In the rows, 128 means zero.
Known rows, with every way that one mark hangs from another
{guti {regap kigudo kipeb nidu selazu}}: [132 131 184 147 157 105 101 104 118  63 126 130 135 153 125 139 118 162
 198 125 154 133 213  83 135 100 110 100 142 125 181 121 136 122]
{bili regap}: [137 129 182 156 136  85 104 107  77 134 121 185 116 119 124 133 121 149
 163 124 126 154 170 103 114 148 133  96 145 153 125 125 138 141]
{selazu {regap bili tuzeg} siba}: [103 109 199 154 140  83 145  91 100 188 135 172 131  88 112 123 106 154
 171 129 116 122 119 150 126 152 115 105 160 110  84 143 167 103]
{kigudo {regap tuzeg}}: [119 126 196 150 153  91  92  95  99 140 127 175 131  98  81 126 136 150
 162 145 119 158 143 104 136 165 136 144 159 121  99 133 140 129]
{nidu {regap kigudo luvir}}: [105 127 177 130 159  92  65  97  95 105 108 160 126 147  99 161 144 150
 170 129 149 182 174  94 127 164 125 109 147 154 127 139 125 130]
{nidu {regap kigudo {kipeb siba}}}: [127 121 179 117 143  81  58  92  80  93 112 141 115 156  99 148 109 160
 192 134 155 127 194  96 107 166 126 141 121 152 151 134 136 148]
{luvir {regap bili dumo kipeb selazu}}: [129 118 176 153 132 106 133 177  86 126 111 158 126 155  86 145 115 154
 194 153 148 100 224 104 124 108 117 107 111  69 168 143 143 110]
{luvir {regap tuzeg}}: [124 129 178 133 149  94  85  85  87 152 134 174 131 125 112 135 152 141
 150 150 112 138 191  90 115 135 124  91 147  89  94 136 130 135]
{selazu {regap bili dumo guti kigudo}}: [117 119 184 182 141 114 146 129  94 152  88 171 122 101  89 141 100 169
 215 129 160 147 134 162 143 150 117 114 134  81 118 143 157  85]
{nidu {regap bili dumo luvir}}: [113 118 184 151 149 104 113 140  95 163 116 166 109 141  61 162 138 147
 185 156 136 173 153 132 131 154 126 108 144 110 141 155 127 118]
{luvir regap}: [126 127 175 143 130  93  90  81  80 140 126 175 127 129 111 144 139 149
 151 142 126 147 205  80 110 140 128  96 138  94 143 138 130 143]
{nidu {regap dumo luvir selazu}}: [ 98 114 180 130 158 104 107 158 103 126 107 146 132 167  69 164 154 142
 168 150 151 176 156 112 140 131 126 130 128 112 150 145 124 120]
{regap luvir}: [102 124 180 146 149  96  97  96 102 114 123 174 126 138 108 142 146 146
 149 141 131 189 147  92 128 140 130 104 153 123 136 143 128 132]
{bili {regap dumo nidu}}: [151 125 182 176 148  93 105 112  93 143 118 165 111 128 110 140 121 151
 189 144 131 147 164 128 149 146 120 109 153 125 165 123 124 131]
{nidu {regap kigudo kipeb luvir}}: [105 126 177 132 163  86  50 115 100  71 100 161 118 167 105 157 128 153
 184 139 151 156 199  80 126 157 125 122 136 152 144 140 122 131]
{siba kipeb {selazu {regap tuzeg}}}: [105 114 187 147 171  61 126  92 111 154 127 182 118 121  97 102 155 143
 144 120 138 141 126 120 118 122 131 130 152 110 148 125 149 126]
{guti {regap bili kigudo}}: [139 137 185 160 134 112 124  89  89 131 137 156 121 105 112 137 110 160
 190 122 144 159 197 112 107 130 121  55 146 132 135 132 150 117]
{dumo {regap bili guti kipeb luvir}}: [118 131 177 143 145 115 100 118 101 119 119 180 127 150 106 142 125 158
 192 160 125 142 152 108 122 106 115 111 136  57 152 162 128 114]
{tuzeg {regap luvir nidu}}: [115 126 186 156 155 105  96  41 135 120 123 150 125 138 123 145 146 156
 152 151 127 205 171  89 138 123 115  99 174 112 202 141 117 135]
{bili {regap kipeb}}: [137 129 181 158 140  80  89 125  82 101 113 185 108 139 131 129 106 152
 177 135 128 128 195  89 113 140 133 109 134 151 143 126 135 142]
{luvir {regap dumo kigudo tuzeg}}: [133 131 170 147 159 104  75 109  85 132 110 150 133 132 112 139 135 145
 182 156 145 128 215 112 141 142 113  83 129  89 110 128 129 111]
{guti {regap bili dumo kipeb luvir}}: [126 128 182 168 147 116 126 130 117 118 127 152 106 152 108 140 107 152
 197 170 138 146 185 118 133 105 121  78 136  89 185 151 126 113]
{nidu {regap dumo guti luvir}}: [100 120 181 135 158 110  84 124  99 141  98 164 123 155  74 164 152 150
 181 161 140 184 122 127 137 138 128 145 130  71 137 159 114 120]
{selazu {regap guti luvir tuzeg} siba}: [ 74 111 189 134 160  92 114  73 123 153 115 168 148 121 136 129 132 152
 162 140 120 147  66 145 148 130 112 142 156  73  87 155 144 102]
{siba kipeb selazu}: [116 121 184 141 153  67 105 102  87 126 129 178 118 135  87 113 159 146
 143 118 152 159 154  95 101 115 137 129 132 113 195 129 141 138]
{regap kigudo selazu}: [112 125 181 139 146 100 110 134  84  88 110 153 146 130 102 141 133 155
 170 111 162 163 186  91 123 133 123 104 130 144 121 123 151 114]
{bili {regap guti {selazu siba} tuzeg}}: [110 120 190 116 148  93 120 133  84 143 122 159 159 124 138 124 132 150
 172 119 125 117 101 139 125 103 113 138 129 101  74 136 154 105]
{tuzeg {regap guti kipeb}}: [114 130 190 149 140 108  88  84 105 101  99 165 122 137 119 134 117 166
 174 155 138 167 191  85 104 107 129 126 122  77 177 148 129 127]
{kipeb siba}: [123 119 183 131 129  90 105  73  82 137 136 156 124 127 101 134 126 154
 158 136 134 158 142 107 108 148 131 122 139 122 142 137 141 149]
{kigudo {regap bili guti nidu selazu}}: [121 118 201 156 138 112 148 127 110 147 120 170 145 101  54 143 136 171
 196 118 134 151  97 128 145 133 119 184 163  74 140 145 155 107]
{tuzeg {regap guti kigudo {selazu siba}}}: [ 99 122 189 126 135 113 108  84  98 104  98 123 168 124 137 138 117 170
 175 117 169 160 166 113 117  98 107 126 110  93 167 141 155  96]
{regap bili guti kigudo luvir}: [106 130 179 149 149 115 112 115  95 116 107 176 135 123 103 145 134 163
 191 122 149 177 123 125 129 134 115 107 149 102 105 151 145  97]
{tuzeg {regap dumo}}: [126 125 187 168 139 111 106  88 100 138 106 145 118 123 102 139 121 154
 165 165 147 187 208 105 122 126 129  89 126  97 195 138 127 125]
{siba {selazu regap}}: [106 113 192 162 137  71 138 103 105 129 115 170 121 113  98 122 135 150
 153 115 141 154 151 111 112 135 137 123 143 126 140 126 150 131]
{selazu {regap dumo tuzeg} {siba kipeb}}: [102 106 185 153 167  76 113  84 104 185 121 164 125 121 113 115 117 148
 165 150 142 123 119 152 150 142 115 127 137  81 171 139 147 107]
{dumo regap}: [132 131 179 144 137  99  88  82  80 137 132 169 129 125 104 139 133 148
 159 150 126 161 194  90 114 135 127  84 137 101 153 136 128 141]
{kipeb {siba selazu}}: [121 116 187 127 129  74 118  91  86 121 136 143 126 131  93 120 142 149
 153 123 144 149 137 111  97 123 135 137 129 124 154 130 146 148]
{kipeb {siba {selazu {regap dumo nidu}}}}: [126 102 188 162 141  77 146  83 120 147 122 129 117 130  88 125 126 155
 181 135 149 133 115 152 144 133 119 154 147  96 194 126 142 133]

Rows
[115 111 182 143 134  70 129  77 101 111 114 136 128 119 113 119 118 158
 171 102 164 135 141 128 115 144 124 132 135 147 150 120 160 132]
{kipeb {siba {selazu {regap kigudo}}}}
[111 123 175 124 133 109 115 118  85 130 113 168 152 141 103 147 153 155
 160 129 137 142 163  92 113 103 123 131 123  53 126 145 139 123]
{luvir {regap guti selazu}}
[116 124 178 120 151  99 109 121  92 138 131 161 148 137 106 136 159 141
 148 138 123 131 188  88 119 112 120 100 139  89  94 132 139 125]
{luvir {regap selazu tuzeg}}
[122 113 176 147 158  95  90  95 123  99 121 134 114 175 105 142 120 155
 191 171 141 139 137 119 159 131 112 146 147  93 207 144 116 135]
{regap dumo {kipeb siba} luvir nidu}
[103 129 180 120 178  92  59 101 103 115 115 158 130 144 100 151 156 142
 170 139 135 174 161 104 132 159 121 105 156 150  80 136 124 122]
{nidu {regap kigudo luvir tuzeg}}
[ 98 116 187 160 160  96 146 104 124 167 127 186 121 110 103 131 133 147
 165 138 113 160 113 135 139 147 119  93 179 119  77 144 149 108]
{selazu {regap bili luvir tuzeg}}
[131 120 184 140 143  82 106 106  90 105 120 137 152 128 147 137 112 159
 187  96 152 117 159 122 144 133 100 119 145 161 153 116 153 113]
{bili {regap kigudo nidu {selazu siba}}}
[127 127 183 165 159 114  88 105  95 112  98 152 131 127  92 146 131 165
 210 141 157 164 146 132 156 138 112 131 139  73 148 135 128 104]
{regap dumo guti kigudo nidu}
[100 114 184 170 141  95 152 100 117 156 120 187 116 114 102 140 121 154
 165 128 126 170 127 126 133 152 123  97 169 124 125 147 150 116]
{selazu {regap bili luvir}}
[104 128 173 153 160 117  88 122  99  98  88 155 136 144 106 147 135 157
 192 147 164 180 133 128 154 131 117 119 128  81 136 146 126  97]
{regap dumo guti kigudo luvir}
[115 130 183 114 158 116 108 122  92 138 126 160 159 133  97 134 159 146
 169 147 124 147 138 111 122  92 117 115 131  55  87 141 136 113]
{dumo {regap guti selazu tuzeg}}
[108 118 193 123 137 109 136 156  80 159 117 174 136 128  53 157 148 159
 184 119 136 157 131 123 101 126 129 143 132  89  97 153 152 114]
{nidu {regap bili guti selazu}}
[119 122 193 151 129 114 155 116 101 143 122 153 133 115  94 138 127 159
 161 129 142 177 193 101 101 107 123  88 139 117 163 138 156 115]
{tuzeg {regap bili selazu}}
[ 83 109 187 106 145  85  98 119  99 127 124 142 151 157 101 159 146 146
 152 127 142 158 135 106 125 132 119 141 133 126 145 150 139 125]
{nidu {regap luvir {selazu siba}}}
[152 135 180 160 144 107 100  80  89 138 134 158 129 113  97 145 123 161
 200 131 137 146 195 114 132 145 104  75 162 112 157 130 139 118]
{dumo {regap bili kigudo nidu}}
[111 120 185 169 148 101  99 113 112 123 105 160 126 127  80 144 128 151
 171 160 145 177 138 115 164 160 132 150 145 106 176 144 125 121]
{kigudo {regap dumo luvir}}
[122 122 185 119 158  72  84 112  95  72 123 131 129 145 113 108 130 150
 184 129 154 109 168 109 109 118 122 134 123 139 119 121 147 127]
{regap kigudo {kipeb {siba selazu}} tuzeg}
[132 130 167 167 160  92  78 147  98  68  87 158 113 163 143 139 101 152
 202 146 160 132 196 112 154 139 116  99 125 154 165 127 124 113]
{bili {regap dumo kigudo kipeb luvir}}
[105 124 190 137 142 114 112 118 110  88  96 152 139 148 114 136 125 165
 173 143 148 161 187  84 107  84 125 136 114  77 175 144 138 117]
{tuzeg {regap guti kipeb selazu}}
[134 129 166 159 144  97  66 124  82  87  94 152 121 155 118 145 108 156
 197 157 161 111 252  89 135 138 118  99 108  92 174 132 126 120]
{luvir {regap dumo kigudo kipeb}}
[110 116 182 132 144  86 127 121  76 136 127 157 146 125 105 126 117 162
 177  98 173 126 153 125 119 124 107 115 127 125 181 136 172  97]
{regap bili kigudo {selazu {siba kipeb}}}
[127 116 195 156 164 112 149 161 107 160 133 152 133 123  63 137 145 148
 195 147 130 142 140 143 151 117 110 111 160  86 107 133 146  96]
{regap bili dumo nidu selazu tuzeg}
[ 98 117 187 143 147  98 118 124 117 103 114 160 147 132  86 143 143 152
 153 129 143 176 130  92 149 141 130 159 151 128 154 139 140 124]
{kigudo {regap luvir selazu}}
[115 116 193 163 166  87 117  70 123 157 130 175 121 108 104 130 137 151
 167 138 110 152 131 120 148 154 118 117 185 111 101 128 138 126]
{selazu {regap nidu tuzeg}}
[122 125 190 165 147 111 125  59 132 145 130 157 119 123 108 145 137 160
 167 146 124 195 164 108 131 123 111  89 180 110 192 146 130 122]
{tuzeg {regap bili luvir nidu}}
[114 128 170 125 139 111 101 118  82 104 101 157 158 140 114 148 144 160
 176 115 158 138 182  93 120 112 114 122 118  74 121 136 144 111]
{luvir {regap guti kigudo selazu}}
[113 127 197 144 154 102  91  96 100 143 115 180 139  98  80 128 142 156
 172 145 120 160 106 117 136 150 135 170 151  80  84 144 139 119]
{kigudo {regap guti tuzeg}}
[105 112 198 125 164  82  97 123 111 101 135 141 149 147 117 128 130 151
 179 140 126 106 150 105 142 110 107 144 146 101 130 133 144 113]
{regap kipeb nidu {selazu siba} tuzeg}
[ 99 115 189 147 154  80 101  73 100 136 116 153 142 101 138 124 106 155
 174 121 140 128 145 133 140 160 111 107 149 134  90 129 159 104]
{selazu {regap kigudo tuzeg} siba}
[122 127 182 122 162  99  92 140  97 102 128 156 143 154 106 129 137 142
 172 157 125 120 201  84 122  99 118 102 126  94 120 132 134 124]
{dumo {regap kipeb selazu tuzeg}}
[130 126 172 138 147 100  97  97  97 103 119 144 149 142 113 151 145 157
 175 116 150 134 210  84 138 127 105 107 147 108 156 123 138 123]
{luvir {regap kigudo nidu selazu}}
[102 121 173 147 161 111 112 155 104  82  96 137 145 155 103 149 137 149
 179 135 174 172 167 112 156 123 114 104 126 124 148 132 135  98]
{regap dumo kigudo luvir selazu}
[118 133 187 146 162 109 116 108 123 122 146 165 115 141 120 127 127 146
 181 161 112 142 168 106 121 101 120  72 160 105 116 147 132 117]
{guti {regap bili kipeb luvir tuzeg}}
[ 85 122 184 117 171 112 117 138 114 115 118 166 156 146 101 136 170 145
 158 138 128 174  93 113 137  97 119 133 147  78  70 147 136 104]
{regap guti luvir selazu tuzeg}
[123 123 196 162 149  95  80  91 113 101 108 176 126 124  83 137 121 171
 198 145 130 140 133  98 148 148 128 198 154  75 170 144 130 130]
{kigudo {regap guti kipeb nidu}}
[122 111 188 187 155  88 112 109 122 120 103 164 105 139  99 139 102 160
 199 157 138 130 172 118 160 149 120 134 150  93 186 133 130 123]
{selazu {regap dumo kipeb nidu}}
[111 118 188 141 163 106 124 163  95 132 118 151 140 135  81 132 146 140
 171 152 140 153 158 120 139 116 125 110 130  95  97 130 139 107]
{regap dumo selazu tuzeg}
[105 121 186 144 157 110 121  75 140 107 120 136 142 150 117 147 154 154
 150 139 138 198 167  87 141 100 110 110 165 113 200 137 127 125]
{tuzeg {regap luvir nidu selazu}}
[117 130 179 126 150 105  85  87  87 153 123 180 139 125 110 135 157 148
 161 150 113 139 154 103 115 120 123 116 140  48  80 146 129 124]
{luvir {regap guti tuzeg}}
[133 129 179 154 149 108 111  77 112 152 144 167 126 133  97 148 143 151
 178 150 115 165 153 112 140 130 106  85 177  91 169 147 126 127]
{dumo {regap bili luvir nidu}}
[120 124 192 157 159 113 114 165  91 139 109 177 117 128  78 128 120 155
 212 168 129 125 141 140 129 116 123 126 128  49  91 152 139  94]
{regap bili dumo guti kipeb tuzeg}
[120 113 191 143 139 106 140 179  81 164 115 156 123 135  43 159 134 150
 189 139 147 152 172 129 118 138 128 119 124 108 132 144 146 113]
{nidu {regap bili dumo selazu}}
[119 125 190 152 153  97  83 100 104  98 113 178 121 142 100 139 130 164
 192 145 127 146 147  96 131 125 123 152 148  71 150 144 126 129]
{regap guti kipeb nidu}
[140 132 185 140 165 100  80  67 103 150 146 161 133 124 102 134 152 144
 170 159 105 150 168 103 137 130 112  92 169  86 123 131 121 135]
{dumo {regap nidu tuzeg}}
[102 125 185 147 142 112 127 116  99 142 120 188 128 124  92 143 142 157
 174 135 128 181 104 123 121 125 124 117 154  81 110 159 140 110]
{regap bili guti luvir}
[119 122 191 166 139 110 102 118  93 140  96 168 130 109  67 140 123 162
 188 154 146 164 123 128 148 153 136 175 128  64 153 148 133 115]
{kigudo {regap dumo guti}}
[102 122 182 131 157  84  64 117 104  97 112 172 111 168  95 156 137 148
 168 153 130 161 180  80 119 148 133 132 140 131 149 148 117 143]
{nidu {regap kipeb luvir}}
